Known rows, with every way that one mark hangs from another
(zataf moviz (noge (misesam (zutepe tusaki)))): [1 6 6 -2 -5 -2 -2 11 -4 -4 -14 7 10 -6 -11 -15 -1 10 4 -2 -13 0 -10 -2 6 9 15 -3 17 0 2 8 -7 12 -8 -8 12 -7 -5 0 21 9 -4 -6 -14 14 5 -2 -11 -7 8 -3 -16 -4 1 -22]
(likopoz genos): [1 10 2 -3 3 -3 1 6 -3 0 3 0 8 -6 -4 9 1 -1 0 8 -1 5 -4 -2 2 4 7 -2 1 0 -15 -6 -5 3 -1 -6 3 -9 -2 -1 -1 2 -5 -7 -4 -5 0 -7 12 -6 3 -8 -8 1 -5 -15]
(noge (misesam zutepe)): [4 14 4 4 -2 3 0 5 -2 -1 -9 0 6 -4 -14 -19 3 10 5 1 -5 -2 -11 -3 2 8 3 -6 10 4 -4 5 -2 4 -2 -5 9 -8 -1 -4 -3 7 -1 -2 -11 5 3 -20 -11 -9 3 -4 -10 -2 -3 -13]
(zataf moviz): [3 1 0 -7 1 -10 -3 7 -4 -1 -5 7 11 -6 -7 2 2 -9 2 1 -5 1 -4 -3 1 3 12 1 6 4 -7 -3 -6 9 -7 -8 2 -3 3 5 13 2 -1 -4 -3 5 0 3 -2 -8 1 -2 -11 6 -4 -13]
(noge misesam): [-1 9 2 -2 0 0 5 3 -3 -1 -3 2 6 -4 -10 -16 2 11 4 -1 -7 -1 -8 -4 0 3 4 -7 6 4 1 5 2 3 -5 -4 6 -8 1 -2 -6 5 0 -1 -12 1 1 -13 -2 -9 1 -2 -10 -4 -3 -12]
(noge (misesam zataf zutepe) moviz): [7 18 4 -7 -2 5 1 3 1 -4 -17 2 7 0 -5 -11 3 22 1 3 -5 -1 -10 1 -3 7 -7 -1 13 1 1 7 3 1 -2 -7 11 -12 -2 -4 9 11 -3 -1 -15 6 -2 -25 -14 -14 -4 -4 -10 2 -1 -24]
(zataf moviz (noge (misesam likopoz))): [0 8 2 -7 -2 -6 1 7 -5 -2 -5 7 12 -8 -10 -9 -3 9 2 -4 -12 0 -11 -4 -3 10 15 1 13 1 -5 10 -7 9 -11 -6 8 -9 1 4 26 3 2 -4 -16 16 4 -2 0 -9 5 -1 -14 -5 -1 -23]
(misesam (likopoz genos) zataf (zutepe tusaki)): [13 22 6 -12 -1 3 -7 3 -5 -1 -4 2 10 -4 -2 25 4 10 -5 10 -1 10 -7 0 -5 20 -3 1 11 -1 -14 -9 -27 -1 3 -9 9 -14 7 -3 34 -4 -10 -11 1 11 3 -17 0 -13 3 -9 1 11 3 -5]
(nubofib tusaki): [2 6 2 -1 -4 -5 -1 4 -5 -4 0 3 9 -2 -2 -1 -1 2 0 3 5 6 -2 -1 2 -6 2 -7 5 3 3 -6 -15 6 -4 -6 -1 -13 2 5 0 -6 -8 -5 -4 0 -2 -6 -6 -10 -9 -3 -9 -5 4 -1]
(zataf noge): [3 5 3 3 -4 -1 -2 7 -3 -3 -6 3 8 -1 -1 -6 -3 4 -2 -2 -5 0 -7 -3 2 1 12 5 7 3 1 7 -6 8 -9 -8 4 -2 -6 5 9 3 -4 -3 -6 3 0 -7 -4 -5 1 -5 -8 -10 -1 -16]
(likopoz genos (misesam zataf zutepe)): [2 21 5 -1 1 7 -1 10 -1 -2 -4 -1 7 -9 -13 17 4 0 0 16 4 1 -11 -2 -2 9 -4 -1 6 -2 -19 -6 -23 0 2 -8 6 -9 4 -4 3 -5 -4 -6 -2 -3 2 -23 15 -13 -1 -8 -10 3 -1 -5]
(misesam zataf zutepe): [14 11 6 -2 0 4 -9 6 1 -3 -11 2 6 0 -8 6 4 -2 -4 6 1 1 -9 -2 -3 6 -1 3 10 2 -8 2 -16 3 -1 -8 4 -2 2 -3 15 -1 -6 -4 1 7 0 -21 -16 -10 -4 -7 -1 6 -2 -11]
(misesam likopoz (zataf moviz) (zutepe tusaki)): [14 14 4 -14 -3 -2 -10 4 -6 -1 -11 7 13 -3 -5 18 4 5 -2 5 -4 6 -7 -1 -5 19 1 3 16 1 -8 -4 -26 3 -2 -11 8 -9 10 0 46 -3 -7 -9 2 20 3 -10 -10 -14 1 -5 -1 15 4 -4]
(noge (misesam likopoz zataf zutepe) moviz): [9 24 2 -10 -3 4 1 0 -2 -2 -13 2 10 -2 -4 -3 2 25 0 2 -5 0 -10 0 -8 15 -7 2 14 2 -4 5 -2 -1 -3 -7 11 -16 2 -2 21 7 -1 -2 -14 13 -1 -27 -9 -17 -4 -3 -7 6 0 -21]
(noge (misesam zataf (zutepe tusaki)) moviz): [6 15 5 -10 -4 5 2 3 -2 -4 -18 3 8 1 -3 -9 3 27 2 2 -7 2 -7 2 0 8 -8 -3 15 1 9 3 0 1 0 -8 12 -13 -1 -4 14 13 -7 -3 -14 7 -2 -21 -13 -13 -2 -4 -10 3 3 -19]
(genos (likopoz (misesam (zataf moviz) zutepe))): [2 6 4 -7 -3 0 -4 10 -3 -1 -8 4 8 -10 -8 2 4 -1 3 11 7 -1 -7 -4 -4 -1 -6 1 10 6 -12 -8 -20 13 0 -4 7 -12 1 -4 12 -5 1 -4 5 8 4 -11 15 -15 -9 -1 -13 9 6 -1]
(misesam likopoz): [4 14 -2 -4 -3 -4 -2 1 -7 1 1 2 11 -3 -1 8 0 3 0 0 0 2 -5 -3 -5 10 5 5 3 6 -10 -3 -11 2 -4 -7 2 -8 5 5 17 -4 0 -4 -2 7 1 -11 2 -12 0 -3 -3 4 -1 -3]
(misesam likopoz (zataf noge) (zutepe tusaki)): [14 17 7 -7 -7 4 -9 5 -6 -3 -12 4 10 1 0 12 1 13 -5 3 -3 5 -9 -1 -5 16 1 6 16 1 -3 2 -27 3 -3 -11 9 -8 3 0 43 -3 -9 -8 -1 19 3 -17 -12 -12 1 -7 1 2 6 -6]
(likopoz genos (misesam zutepe)): [-3 22 4 8 -2 5 0 11 -3 -1 -4 -2 8 -11 -12 8 3 -1 4 14 4 0 -9 -2 4 10 2 -3 4 0 -19 -10 -17 3 2 -8 7 -9 -1 -2 -5 -2 -4 -7 -2 -4 4 -18 17 -12 3 -8 -14 1 -2 -3]
(zutepe tusaki): [2 2 3 -5 -4 -3 -1 4 -8 -1 -6 4 10 1 2 1 3 8 2 0 -4 6 1 -1 6 3 4 -4 6 4 9 -7 -9 4 -1 -10 3 -5 1 3 10 4 -9 -6 -1 1 0 0 -2 -8 3 -3 -7 1 3 2]
(zataf moviz (noge misesam)): [-1 3 3 -4 -2 -6 1 9 -3 -3 -7 7 10 -7 -12 -14 -2 6 3 -4 -13 -1 -10 -3 1 4 17 -1 12 0 0 10 -2 11 -11 -6 8 -6 -2 2 16 6 0 -3 -16 10 2 -1 -3 -7 5 -2 -16 -7 -2 -25]

Rows
[7 23 3 -2 -4 1 -5 4 -7 1 -4 0 11 -6 -1 14 3 10 2 7 -1 8 -5 -1 3 20 4 -1 9 1 -15 -12 -19 2 3 -10 9 -14 1 -1 24 1 -9 -11 -1 10 5 -10 2 -11 8 -9 -4 9 2 -2]
(misesam (likopoz genos) (zutepe tusaki))
[9 17 2 -16 3 -2 -1 1 -4 1 5 2 9 -4 -2 27 2 4 -7 9 -1 8 -7 -3 -12 13 -2 4 4 0 -19 -3 -19 -3 -1 -6 3 -12 9 -1 24 -7 -4 -7 -3 6 0 -15 12 -13 -2 -7 1 6 -2 -11]
(misesam (likopoz genos) zataf)
[-1 9 2 2 -6 1 -2 9 -4 0 -7 1 7 -10 -6 -5 3 1 6 9 8 -3 -6 -4 1 -2 -4 0 7 9 -10 -11 -16 13 2 -4 7 -12 -4 -2 -1 -3 1 -3 4 4 4 -12 14 -13 -7 -1 -14 3 6 3]
(genos (likopoz (misesam zutepe)))
[-1 15 3 -2 -2 1 4 5 -4 -2 0 2 8 -7 -6 -6 -3 16 0 -1 -9 2 -11 -4 -2 10 10 -1 9 1 -6 8 -6 4 -7 -4 9 -12 -3 0 12 3 -1 -4 -16 8 4 -13 6 -8 5 -5 -11 -10 -2 -21]
(zataf (noge (misesam (likopoz genos))))
[14 24 6 -5 -2 5 -7 6 -2 -2 -5 1 9 -5 -5 20 0 7 -7 8 0 5 -13 -2 -8 17 3 7 12 -2 -21 2 -24 2 -2 -7 9 -11 1 -3 33 -4 -6 -10 -4 13 3 -22 -1 -11 2 -11 0 2 -1 -19]
(misesam (likopoz genos) (zataf noge) zutepe)
[-1 12 3 -4 -4 3 1 9 -3 -4 -10 4 9 -2 -4 6 0 9 -2 6 0 -3 -9 -2 -4 0 -3 6 8 1 4 3 -14 3 -7 -9 4 -5 1 4 12 -1 -2 0 -7 0 -2 -18 8 -15 -7 -2 -12 -5 4 -7]
(likopoz (misesam (zataf (noge moviz))))
[9 17 4 -11 0 1 -2 3 -2 -1 -7 4 9 -6 -15 -2 3 10 1 3 -6 0 -14 -3 -8 17 0 -1 14 1 -10 7 -13 2 -4 -6 9 -12 8 -3 26 -1 1 -4 -10 16 3 -20 -9 -14 0 -3 -6 6 -1 -15]
(noge (misesam likopoz (zataf moviz) zutepe))
[3 26 0 -2 -5 2 2 1 -3 -1 -14 1 11 -5 -3 -13 1 24 5 -1 -6 -2 -10 0 -1 16 -3 1 11 4 -7 3 5 2 -2 -7 11 -15 -2 0 14 10 0 -2 -15 10 1 -22 -8 -15 0 -3 -12 3 0 -19]
(noge (misesam likopoz zutepe) moviz)
[14 24 4 -8 1 3 -6 3 -2 -1 -3 0 9 -5 -6 23 3 3 -5 10 2 6 -11 -2 -9 18 -2 4 9 -1 -23 -3 -23 -1 1 -7 7 -12 6 -4 27 -6 -5 -9 0 10 2 -23 0 -13 0 -10 2 10 -2 -12]
(misesam (likopoz genos) zataf zutepe)
[8 26 2 2 -2 1 -5 4 -4 1 -3 -2 10 -9 -6 12 1 3 1 8 2 4 -9 -2 -1 19 5 3 6 2 -25 -7 -16 2 1 -7 8 -12 0 -1 17 -1 -4 -10 -2 8 5 -17 2 -11 5 -9 -4 8 -3 -10]
(misesam (likopoz genos) zutepe)
[-1 10 4 -2 -3 3 0 9 -4 -4 -6 4 7 -2 -8 5 1 3 -2 6 0 -3 -9 -3 -4 0 0 4 7 2 0 2 -20 4 -7 -9 3 -2 4 3 10 -6 -2 -1 -4 0 0 -17 7 -13 -5 -3 -10 -6 2 -2]
(likopoz (misesam (zataf noge)))
[-1 11 2 -9 -1 -6 3 8 -5 -1 -1 6 12 -10 -10 -2 -3 9 2 0 -12 2 -11 -3 -2 12 16 0 12 -1 -11 7 -7 8 -9 -5 9 -12 0 2 25 3 0 -6 -17 12 5 -2 6 -8 7 -3 -15 -4 -2 -26]
(zataf moviz (noge (misesam (likopoz genos))))
[-1 7 3 -6 -2 -1 -1 11 -4 -4 -7 6 9 -5 -10 7 1 -2 -1 6 -2 -2 -10 -3 -5 2 3 3 9 0 -1 2 -20 5 -9 -9 3 -3 6 4 17 -5 -1 -1 -5 4 0 -11 9 -13 -4 -1 -13 -2 3 -5]
(likopoz (misesam (zataf moviz noge)))
[0 18 6 -4 -1 6 -1 11 -4 -2 -6 0 7 -8 -9 18 5 6 0 15 2 5 -8 -1 2 10 -5 -4 8 -3 -10 -10 -25 0 3 -10 8 -11 5 -4 9 -3 -9 -8 -1 -2 2 -18 14 -13 1 -8 -10 5 2 2]
(likopoz genos (misesam zataf (zutepe tusaki)))
[-2 1 3 -11 -3 -2 -1 10 -4 -1 -4 6 8 -9 -4 3 1 2 1 8 3 -1 -6 -5 -5 -5 -2 3 9 6 -6 -5 -19 13 -4 -4 6 -12 0 -1 15 -5 2 -2 0 8 2 -6 20 -13 -10 0 -15 1 7 -5]
(genos (likopoz (misesam (zataf moviz noge))))
[1 14 5 3 -8 4 1 6 -3 -5 -18 3 9 -1 0 -19 -2 25 3 -3 -9 0 -8 0 6 7 5 0 15 2 8 7 3 7 -5 -8 13 -10 -10 1 12 14 -7 -3 -17 8 1 -14 -13 -8 4 -5 -15 -8 2 -24]
(zataf (noge (misesam (zutepe tusaki)) moviz))
[1 16 4 5 -6 4 1 6 0 -5 -17 2 8 -3 -4 -19 -3 21 3 -2 -8 -3 -11 -1 4 6 7 2 14 2 3 10 6 8 -7 -7 11 -9 -11 0 7 13 -3 -2 -18 9 1 -17 -11 -8 2 -5 -15 -9 -1 -29]
(zataf (noge (misesam zutepe) moviz))
[6 15 2 -13 1 1 3 0 -4 -1 1 4 7 -2 -9 0 2 15 -1 0 -6 2 -11 -3 -11 10 -3 -3 8 3 -3 7 -9 -2 -5 -4 6 -12 9 -3 16 -2 1 -2 -11 8 1 -21 1 -14 -3 -2 -4 -1 -1 -10]
(noge (misesam likopoz zataf))
[1 18 2 2 -4 3 3 3 -1 -3 -17 0 9 -4 -5 -19 1 21 6 0 -6 -2 -8 0 3 7 -1 -2 11 3 0 4 10 5 -2 -7 11 -10 -6 -2 -1 14 -2 -1 -15 5 -1 -21 -13 -12 0 -3 -14 1 -2 -23]
(noge (misesam zutepe) moviz)
